Each row was made from one path, in order. Every step used is in the known rows, and no mark comes twice. Write each row's path.
In the rows, zero is written as 128.
Known rows
pazi, vebag, goge, sabo: [131 163 115 141 128 115 114 128  79  72 161 121 121 127 143 102 122  97
 132 123 153 106 111 136]
vebag, goge: [102 148 138 152 107 101 123 124  84  65 126 204 100 142 113 137 141 108
 114 158 168  98 137 121]
vebag, pazi, sabo, goge: [110 135 103 138 143 109  64  93 162 113  97 199  88 147 105 142 175 107
 144 163 139  99 112 134]
furovo, gulup, vebag, goge, sabo: [164 100 109 165 149 118 148 102 107  52 178 179 104 139 128  94 139 159
 116  93 124 110 138  82]
pazi, vebag, goge, sabo, bolut: [111 154 136 139 105 118 101 156  77  78 175 103 127 121 127 117 109  82
 159 102 130 102  97 144]
losu, bolut, sabo: [ 81 117 138 183 144 123 102 106 121 108  79 216  92 164  74  54 149 130
 125 130 142 128 108 108]
vebag, pazi, sabo, bolut: [ 76 142 137 142 123 102  56 131 152 137 116 183  95 144  93 162 150 105
 163 125 153 106 106 129]
gulup, furovo, pazi, sabo: [ 72 156 147 147 165 106  94 108  97 206 118 177  53 132 139 140 146 151
 155 118 154 157 104 123]
furovo, pazi, sabo: [118 163 134 167 153  89 100 132 128 192 108 184  80 142 142 137 171 137
 134 105 170 129 115 145]
sabo, goge, vebag: [141  87 151 151 119 127 116  91 166  70  91 152 111 165 139  80 167 103
 113 140 150 113 107 128]
sabo, pazi, vebag, goge: [102 156 137 114 123 122 122 102  89  55 133 111 108 144 112 119  98  92
 121 139 155 142 115 142]
furovo, pazi, vebag, goge, sabo, bolut: [118 177 138 148 118  90 123 143  72 116 181 105  84 111 129 125 140  95
 161  85 135 131  82 183]
pazi, sabo, goge: [124 118 119 153 136 128  74 134 136 148  90 190 122 147 133 133 152 115
 145 143 133  94 127 127]
goge, vebag: [127 111 167 157 129 118 123 102 164  91  96 146 110 172 146  76 157 113
  97 117 192 125 115 103]
furovo, pazi, vebag: [118 159 149 151 146  67 118 122 108 136 123 136  98 139 146 114 159 128
 116 116 197 145  83 162]
gulup, vebag, pazi, sabo, bolut: [ 99  99 145 112 137 103  88  84 152 126 126 179 120 146  76 146 151 127
 167  89 155 119 111 120]
losu, bolut, sabo, pazi, vebag, goge: [ 79 153 132 145 144 146 115  90  86  62 116 147  72 146  54  60  93  90
 139 123 117 146 102 139]
sabo, pazi: [ 96 110 134 135 122 118 122  91 144  96  86 162 117 179 125 101 155 134
 103 144 161 149 130 123]
bolut, sabo, pazi: [101  99 101 135 143 141 122  62 150 109  89 181 101 162 100  76 140 153
  93 135 145 146 134 105]
pazi, vebag, goge, sabo, bolut, losu: [ 93 158 141 136 130 132 122 198  82  59 159  84 137 122 138 124 103  93
 149 124 160 105 102 154]
furovo, gulup, vebag, pazi: [135  87 127 155 158  85 122  73 153  54 142 199  94 156 108 109 161 170
 100 124 170 126 116  82]
goge, vebag, pazi, sabo: [121 145 141 143 152 123  83  83 192 114 107 151  72 158 123 107 156  96
 126 112 182 119 108 112]
bolut, sabo: [108 100 109 160 143 121 108  94 135 119  92 210 111 153 112  88 149 156
  90 141 167 115 126  95]

Write each row's path
[101 128 141 122 132 117 110 101 128  93 105 106 131 166 132  98 122 115
 112 134 172 154 104 135]
sabo, pazi, vebag
[ 68 130 163 154 140 137  87 223 134 153  96 149 141 145 132 160 122 117
 156 123 175 103 124 125]
pazi, sabo, bolut, losu
[136 186 118 149 141  87 134 118  80 107 169 122  77 119 143 108 155 110
 135 103 155 133  92 173]
furovo, pazi, vebag, goge, sabo
[102 109 127 162 150 138 100  52 167  60  83 185  50 163  56  36 163  97
 136 137 118 127  84 134]
losu, bolut, sabo, goge, vebag, pazi
[ 71 113 130 162 144 142 112  83 133  98  76 188  81 176  64  44 137 126
 124 126 124 156 112 119]
losu, bolut, sabo, pazi
[122  80  93 154 134 129 105  83 140  98  88 208 113 146 107  84 158 145
 106 161 129 106 120 115]
bolut, sabo, goge
[130 101 132 140 127 113 107  60 185  48  97 157  82 162 118  89 185  96
 116 155 153 116  98 138]
sabo, goge, vebag, pazi
[ 93 101 126 176 138 135 100  96 124  89  73 216  90 160  67  53 155 119
 136 148 109 117 100 128]
losu, bolut, sabo, goge
[115 126 148 142 136 105 110  64 186  64 104 155  79 170 125  88 177 105
 101 132 196 127 102 114]
goge, vebag, pazi
[ 54 104 176 153 119 113 121 213 126  94  90 145 149 156 128 143 140 127
 125 148 195 112 115 131]
sabo, bolut, losu
[145 103 137 163 141 103 148 107  96  45 162 199 100 139 112 118 123 156
 110 118 151 112 137  81]
furovo, gulup, vebag, goge
[108 138 103 119 143 145 122  73  99  68 129 136  94 133  91  92  88 116
 113 134 140 139 119 123]
bolut, sabo, pazi, vebag, goge
[102 135 122 153  89 122 117 146  89  81 161 162 109 136 118 122 143  98
 153 108 112  94 127 132]
vebag, goge, sabo, bolut
[ 87 126 158 158 112 122  64 176 125 172 112 170 132 147 122 152 125 110
 165 100 145 100 119 116]
pazi, sabo, bolut
[ 86 137 164 137 153 139  95 153 191  99 105 115  91 152 118 130 135  92
 143 113 192 120 102 128]
goge, vebag, pazi, sabo, bolut, losu
[104 134 161 140 130 125  76 109 184 118 119 132  81 152 109 123 143  83
 152  94 163 116  99 119]
goge, vebag, pazi, sabo, bolut
[111  99 144 173 143 149 108  81 146  77  78 178  76 165  76  26 150 100
 131 123 115 126  95 125]
losu, bolut, sabo, goge, vebag
[ 83 100 134 160 129 133 125 198 140 107 113 129 150 158 152 103 165 134
 136 115 157 114 116 132]
goge, sabo, bolut, losu
[ 60 143 141 140 148 117  77 177 160 119 103 160 105 145 101 169 145 111
 153 141 181 104 110 138]
vebag, pazi, sabo, bolut, losu
[146 116 139 151 141 145  84 117 163 131  92 150 108 152 143 102 147  94
 145 117 137 104 116 123]
pazi, sabo, goge, vebag
[119 185 145 147 134  73 128 120  72 102 152 142  73 120 127 135 139 106
 127 126 180 133  93 172]
furovo, pazi, vebag, goge
[130  93 112 108 153 107  96  49 160 105 108 194 113 149  87 128 175 134
 152 125 144 114 117 132]
gulup, vebag, pazi, sabo, goge
[157  97 104 146 146 133 159  81 120  46 175 154  94 149 119  84 131 156
 114  91 106 136 142  90]
furovo, gulup, vebag, goge, sabo, pazi
[111 164 146 138 122  99 109 132  68  62 144 141 120 127 125 130 108  92
 123 146 180 106 109 133]
pazi, vebag, goge
[117 143  94 137 115 138 138  98 112  64 143 153  89 153 125  95 152 111
 124 121 114 125 144 133]
vebag, goge, sabo, pazi
[ 89 177 128 133 154 107 124  95  54 130 173 118  49 109 145 111 130 128
 153 112 138 159  86 148]
gulup, furovo, pazi, vebag, goge, sabo
[ 80 102 149 107 160 118 109 129 158 110 112 160 127 149  87 154 148 135
 160 111 183 122 116 130]
gulup, vebag, pazi, sabo, bolut, losu
